Each row was made from one small tree. The marks that hang from a mark follow it in brackets, in the order of their numbers. Every link used is in the known rows. Write each row's tree.
Known rows:
j58(j354(j607(j64(j736) j299(j185(j164))))): [  9  -5   4  -5  11   3   0  -4   7  -6   9 -13   3  18  -6  11   4  10
 -11 -11  -3  -6 -13   1   1  -2   6  11  -7  -2  -3   3   2   4   8   5
  50   9  -5   8  -7  -1  10  -7  -2   4  19  19 -13  -1  15   2 -11  11
  -4   7]
j354(j607(j64(j736) j299(j58 j185(j164)))): [  5  -5   7  -5  10   2 -10  -1   9   9   0 -10   4  13  -7  15  11   5
 -14 -13   5  -4   1   6  -1  -2   4  14 -11  -5  -7 -14   1   4  -2   1
  30  10   6   5   7   1   6  -9   2   1  14  23 -11   5   8  -1 -13  17
  -5  -9]
j164(j185): [  9  -4   8   4   4  -5  -3  -2  25  -8  11  -6  -2  11  -5  14  13 -10
   8  11  10  -9   0  -5  12  10  -3 -35 -11 -25  -2   6  -9  15 -12   9
 -38   2   8  -7 -11   9  -5 -14   6   0   2   5  -2  -2  -1   7   7  13
   0  -4]
j607(j64 j299): [  2 -14  -3   6   3  -2   2  -2  13  -1   3 -11   4   7   5   7  19   4
  -1   8   7  -6   4 -13   8  12   0 -17  -9 -26 -10  20 -12  13   2   4
 -24   3   3  -6 -13   0  30  -2  -2  -2   7  12  -7  -6  -2  -6   2   9
   2  -4]
j354(j607(j64(j58 j736) j299(j185))): [  1 -13   5  14   9   3   0  -1  13   3 -10 -13   0  22  -1   3  20   0
   6  -8   3  -3  -2   3  -2  -2   0  -6  -8 -13 -11  -3   1   8   1   4
  25   8  -3   5   2   4  13   2   2  -1  21  25  -7   5   6   0 -12  12
   4 -10]
j58(j354(j607)): [  5   1  16  -1   4   2   0   2  16 -13  12  -9   4  14 -12  17  11   3
  10  -3   6  -1 -12   4  22  -3  -1 -10  -9 -21  -9  15  -4  11   7  12
 -12   4  -4 -16 -15   9   5 -16  10   5   8  -6  -7   1  -5   7  -4   4
  -2  22]
j354(j607(j64(j736))): [ 16 -12   1  10  10   1  -7   1  18  -6   7 -14   3  16  -8  13  11   3
  -2  -1   5  -5   0  -1   6  -3   9 -19 -10 -21 -16  -1  -5  12  -5  12
   6   7   0 -12  -5   9  19 -11   1   0   9  17  -8   4   0  -8  -5   1
  -2   8]
j736(j64(j58)): [ -2  13  19   9   2   0   3  -1  21   1  -3  -2  -5  11  -5   6  13 -11
  17  -1  11  -3  -1  -3 -10  17  -6 -31 -13 -28  -6   3  -8  16 -13   8
 -33  -2  -8 -11   1   8  -6  -5   2   4  11   0  -4   1 -13   3   2  11
  -2   0]
j299(j58 j185): [ -2  -3  13 -12   0   2  -8  -1  23  13  -7  -2   3   6  -7  11  18  -4
   4  -7  13  -7   6  13  12  12 -12  -1 -12 -15  -5  -4 -11   9  10   6
 -38   4  -5 -10   6  11 -12 -24   5  -2   3  -4  -6   1  -5  11  -8  16
   0   2]
j64(j607 j736): [  6 -14  19   3   7  -3  -1  -2  23   2   5 -12  10  14 -14   2  16   7
  14   7   5  -2   2  -1   9   9  -2 -21  -9 -21  -7  -7  -7   5   2   7
 -29   2  -8  -2  -1  10  12  -9   2  -1   7   1  -5   1  -5   5   4   0
  -2   9]
j607(j64 j299(j58 j185(j164)) j354): [ -1   2   9  -3  12  -2  -3  -9  -1  15   0  -2  -3   4   5   6  15  -2
 -10 -13   9  -8   6  -1   6  15   0  11 -10  -1   1  -3  -5   4   6  -3
  -1   4   9  -5   4 -13  -4  -7   4  -7  10  15  -6   1   9   2 -16  14
  -5 -16]
j64(j58 j607(j299(j185(j164)) j354) j736): [ -9  -1  34   8  17  -3   3 -11  10  16  -3  -6   5  21  -8  -8  10   1
  18 -10   2   0  -5  -1  -2  14  -3  -1 -10   0   4 -12  -1  -3   4  -5
   6  -2   4  12  13 -14  -4   1   6  -6  25  15  -4   5  10  10  -6   2
  -3 -11]
j64(j58(j354) j607(j299) j736): [  1 -17  24   5   4   1  10  -3  10  -6   3 -14   6  22  -8  -7  18   6
  24   4   3   5  -9   1   9   5 -15  -5  -5 -15  -2  -3   1  -2  15   1
 -21   0 -15   6 -14   4   8   2   2   1  22   6 -10  -3  -2   9  -2   1
   2  13]
j607(j64(j58 j736) j299 j354): [  6 -14   6  25  13  -1   4  -5   8  -1   5 -12  -1  17   8  -3  16   0
   7  -5   6  -4   6 -10  -4   9  -3 -14 -10 -18  -7  -6  -3   7   5   0
 -12  -3   5 -10  -6  -8  21  11   0  -7  21  24  -9   0   4  -8 -10   0
   2 -11]
j64(j607(j299(j58(j354) j185))): [ -1 -17  14 -16   0   2   3  -6   3   9  -5  -8   6   5  -7   0  22   7
   5  -2   6  -2  -4  11  19  11 -19  21  -3  -6   1  -1  -6  -2  23   0
 -20   8 -11   6  -8   3  -9 -17   3   2   6 -10  -9  -6   0  23  -8  15
   0   4]
j299(j58(j354(j607(j64))) j185(j164)): [  3   5   7 -16   6   5  -4   1   6   3   3  -5  -5  11 -16  18  11  -2
  -6 -11   5  -5  -6  19  14   0  -1   9  -9   4  -1   2  -4   6   8   9
  24  13  -1  -5   0   5 -24 -31   4   5   6   9  -8   5   3   8 -21  15
  -8   3]
j607(j64(j58(j354)) j299): [ -2 -11   1   7   3   0  11  -1   6  -9   0 -11  -3  14   4   1  18   0
  12   3   6  -1  -4  -3   7   9 -13 -17  -8 -12  -3  16  -7   9  12   4
 -18   1  -8  -1 -19   1  10  -1   0   2  17  16  -8  -6  -1   1  -6   7
   1   5]
j354(j607(j64 j299(j58))): [  4 -10   4   0   5   0  -4   1   6   2  -1 -12   0   4   1  13  18   2
  -8   3  11  -1   2   2  17  -3  -2  -6 -11 -18 -15   3  -2   9   2   4
  -9   9   8  -9  -7   3  22  -8   7   1   9  11  -7   2  -7  -3 -11  15
   1  -7]
j58(j354): [  2  -2  12  -5   0   0   2   0  20 -11  14  -7   3  11  -7  12  13   3
  12   1   7  -4  -5  -1  17   9 -10 -14  -9 -21  -4  12  -9  11  12  10
 -32  -1 -12 -15 -19   9   2 -15   4   2   5  -4  -9  -3  -5   7   2   3
  -2  20]
j58(j354(j607(j64(j736) j299(j185)))): [ 15 -23  -2   1   7   5   2  -2   7  -8   6 -16   5  18   1   8  12  12
  -5 -10   0  -6  -9   2   6  -2   2  15  -4 -11 -10   7   0   7  18   7
  35  10 -11   4 -15   9  14  -6  -2   5  14   9 -14  -3  13   5 -10  11
   1   9]

Which tree is each row?
[ 14 -16   2  -5   7   8  -7   2   8  -2   6 -12  -2  15 -12  13  16   4
  -7 -13   4  -5   0  19   7  -3  -5  18  -7  -3  -8 -13  -2   7  17  11
  20  12 -11  -8  -4  14 -13 -25   0   4   8   5 -13   3   5   7 -22  12
  -3   7] | j299(j58(j354(j607(j64(j736)))) j185)
[ 10   3  23   7  10  -5   3  -9   7   3   7  -4   3   7  -8  -3  14  -1
   8   2   6  -5  -1  -7   4  18   1 -21  -7 -18  -7   4  -8  11  -2   8
 -24   2   2  -9   3   2   1  -5   3  -3   2 -15  -1   1  -4   7  -3   0
  -3   1] | j736(j64(j607(j354)))
[-11  -8  24   8  11  -5   7 -10   6  16 -15  -6   3  14  -2 -12  22  -2
  22  -6   6   0  -3  -2  12  14 -10  -9  -7  -7  -1   8  -6   1  11  -1
 -18   2  -1   5  11 -10  -5   0  10  -6  16   4  -1   0   4  15  -9   6
   4 -14] | j64(j58 j607(j299(j185) j354))
[ -9  15  19 -18   5   1  -9  -1  23  14  -1   1   1   7 -12  17  10  -2
   0 -10  10  -6   2  10   8  15  -7   0 -14 -12   4  -9  -9   6  -2   4
 -21   3  -4  -5   8   2 -16 -24   6  -2   4   3  -6   5  -2  10  -8  17
  -6  -2] | j299(j58 j185(j164))
[ -1   1  17  -4   4   0  -5   1  15   0  -2 -11   4   5  -3  15  18   1
   0  -2  13   2  -3   3  20  -3  -8  -3 -12 -26 -13  -2   0   6  -3   2
 -25   4   7  -9  -5   2  20  -5  10   2  10  -1  -8   1 -10   4  -3  15
   1   0] | j354(j607(j299(j58)))
[  5 -21   1   8   2   5   3  -3   7  -4  -1 -12  -1  20   2   0  18   5
   6  -7   3  -5  -2   0  -6   9 -11   5  -5  -5   0   2  -4   5  24   3
   8   3 -18   4 -13   6  -2  -4  -6   1  22  18 -14  -5   9   5 -11  10
   2   4] | j607(j64(j58(j354) j736) j299(j185))
[  0  -5  13 -14  -1   5  -3   0  15   3   3  -4   0   9  -8  13  18   0
   5 -11  10  -6   0  15  13  11 -15  11  -8 -10   0  -2 -11   6  23   7
 -30   4 -15 -12  -5  13 -20 -28   3   2   5  -9 -10  -2  -2  16 -10  15
  -2  12] | j299(j58(j354) j185)
[ -7  21  26  -4   7   3   6  -5   7  -3  -4  -3  -3  18 -10   8   4  -6
   2 -15   4   0 -21   4  -9   7  -4   7  -9  -5  -1   6   4   4  -8   3
  33   4  -9   9  -4   1 -13  -1   3   8  21   4  -7   2   3  13  -7  21
  -6  -1] | j736(j64(j58(j354(j607(j299(j185(j164)))))))
[ -7 -17  19   5   6  -1   2  -4  17  13 -13 -10   8  20  -5  -9  21   4
  21  -1   5   0  -2   2   0  10  -9  -3  -7 -14  -2  -7  -2  -1  10  -2
 -11   5 -12  14   7   3   4   1   1  -3  19  12  -6   0   2  10   0   9
   4  -5] | j64(j58 j607(j299(j185)) j736)
[-17   4  31   4  14  -6   8 -11   6  18 -10  -1   2  16  -6  -9  14  -4
  18  -8   3   1  -4  -4   6  16  -5  -7 -11   3   5   3  -3  -2  -1  -4
  -3   1   3  10  16 -18 -11   0  11  -6  20  11   1   4   8  14  -9   5
  -2 -15] | j64(j58 j607(j299(j185(j164)) j354))
[  9 -13   1  -9   3   6  -5   1   5   3  -1  -8  -5   9 -10  15  18  -1
  -5 -10   6  -6  -3  18  16   0  -5  11  -6  -1  -8   1  -6  10  18  12
   8  13  -7 -11  -4  12 -17 -31   4   4   6   3  -9   2   0  11 -21  16
  -3   3] | j299(j58(j354(j607(j64))) j185)
[ -5 -14  25  14  13  -2   3 -11   8  12  -7  -9   5  20  -2 -13  22   2
  21 -10   3  -1  -1  -2   2  12  -9  -1  -7  -8  -1  -8  -2  -2  12  -3
 -10   0  -7   5   9  -6   3   2   6  -7  21   9  -5   1   7  12  -7   4
   2 -11] | j64(j58 j607(j299(j185) j354) j736)
[  1 -11  24   5   6   1   6   0  17  -3   7 -11   4  21 -17  -3  19   2
  27   3   3   2  -6   6   7   7 -17 -16  -6 -14  -1  -4  -4   2  13   8
 -27   0 -17   0  -7  10 -12 -13   2   2  18   3  -8   2  -6  11  -4  -4
  -3  19] | j64(j58(j354) j607 j736)
[ -3 -11  28  19  12  -5   6  -9   9   5   2 -11   7  18  -2 -10  19   4
  21   0   6   2   0  -6   6  10  -8 -14  -9 -15  -5  -7  -2   1   2  -3
 -25  -4   3   1   2  -9  16  10   6  -8  21  11  -4   2   0   5  -4  -4
   2  -4] | j64(j58 j607(j299 j354) j736)
[  2 -20  17 -13   2   3   0  -5   7   8  -1 -12   8  10  -8   0  20  13
   2  -7   5  -2  -4  11  12   8 -17  25  -5  -7   2 -17  -1  -4  26  -1
 -14   7 -12   9  -8  11  -3 -13  -2   1   8  -7 -14  -6   3  17  -7  12
  -1   8] | j64(j607(j299(j58(j354) j185)) j736)
[  7  -5  22  -9  -1  -2   7  -7  -1   1   5  -9   4   4  -6  -1  14   4
  -1   2   8   0 -10   4   6  13 -18   9  -4 -17  -1  -4  -4   3  10   2
 -27   5 -10   3 -10  11  -3  -6  -5   5   3 -16 -10  -7  -9  14  -1  14
  -4   8] | j736(j64(j607(j299(j58(j354)))))
[ -1  15  31  -8  11  -5   0 -12  -4  17  -2   0   1   4  -6  -3   8  -1
  -5 -13   6  -6  -5   2  -3  21  -5  14 -10  -2   5 -13  -2   2  -1  -5
   0   4   0   7  14  -7 -11  -2   2  -3   6  -4  -5   1   3  14 -11  17
  -7 -16] | j736(j64(j607(j299(j58 j185(j164)) j354)))
[ -5   9  25   0  12   4   2  -2  15  -4   1  -9   2  26 -10   9   5   3
  11 -19   2   1 -16   5  -2  -3  -4  10 -10  -5   0  -5   8   0   3   1
  35   1  -5   7  -4  -1  -6  -3   5   6  26  15 -12   4   7   9  -8  12
  -3   9] | j64(j58(j354(j607(j299(j185(j164))))) j736)
[ 13 -17   1   2   0   3  -1   1   6  -7  15 -16   4  10   2   8  17  10
 -10  -2   8  -3   0   1   5   7 -14  15  -4 -16  -5  -9  -2   5  22   2
 -19   3 -10  -5 -24   9  12  -7  -7   1  11   8 -17  -5   0  -1 -10   8
  -2   7] | j607(j64(j736) j299(j58(j354)))
[  7 -12  -1   7   7  -2   2  -2   9  -4   0 -13   2   9   1  10  16   6
   0   4   6  -3  -2  -8  17  -1   7 -17  -9 -23 -17  20  -4  11  -2   7
   2   8   8  -5  -9   1  33  -1   5   1  10  14  -3  -1   0  -5  -3   9
   3  -1] | j354(j607(j64 j299))
[  2 -14   3  -4   6   2  -6  -1   6  12 -11 -10   0   5   0  10  20  -1
 -10  -6   8  -5   2   8  15   0   1   9  -9  -7 -11   2  -2   6   5   5
   7  13   4  -1   2   3  12 -14   4   1   8  11  -6   1   0   6 -16  22
   2 -11] | j354(j607(j64 j299(j58 j185)))
[ -9  -2  24 -22   4   1   2  -5   2  11   1  -6   5   7 -13   3  14   6
   0  -5   5   0 -10  11  16  12 -15  21  -7   2   7  -2  -4  -5  15  -2
 -13   7  -8  11  -1   0 -15 -16   4   1   9  -2  -7  -5   2  19  -8  17
  -5   4] | j64(j607(j299(j58(j354) j185(j164))))
[ -8  -7  23   0   3   0  10  -1  13  -1   1  -8   2  15 -15  -2  18  -2
  29   8   6   5  -6   9  18  10 -17 -24  -8 -11  -1   9  -8   4  10   8
 -34   2 -12  -3  -8   7 -17 -18   7   3  12   1  -2   1 -10  15  -4   1
  -1  14] | j64(j58(j354) j607)
[  9 -10   9  24  13   0   1  -2  14   1   8  -9  -4  19   2   1  20  -5
  13  -6   6  -4   8  -6  -3  11  -2 -23 -10 -12  -7  -5  -5  11   3   6
 -17  -2   0 -19  -4  -3   2  -3   2  -7  18  23  -8   4   1  -5 -13  -6
  -1  -2] | j607(j64(j58 j736) j354)
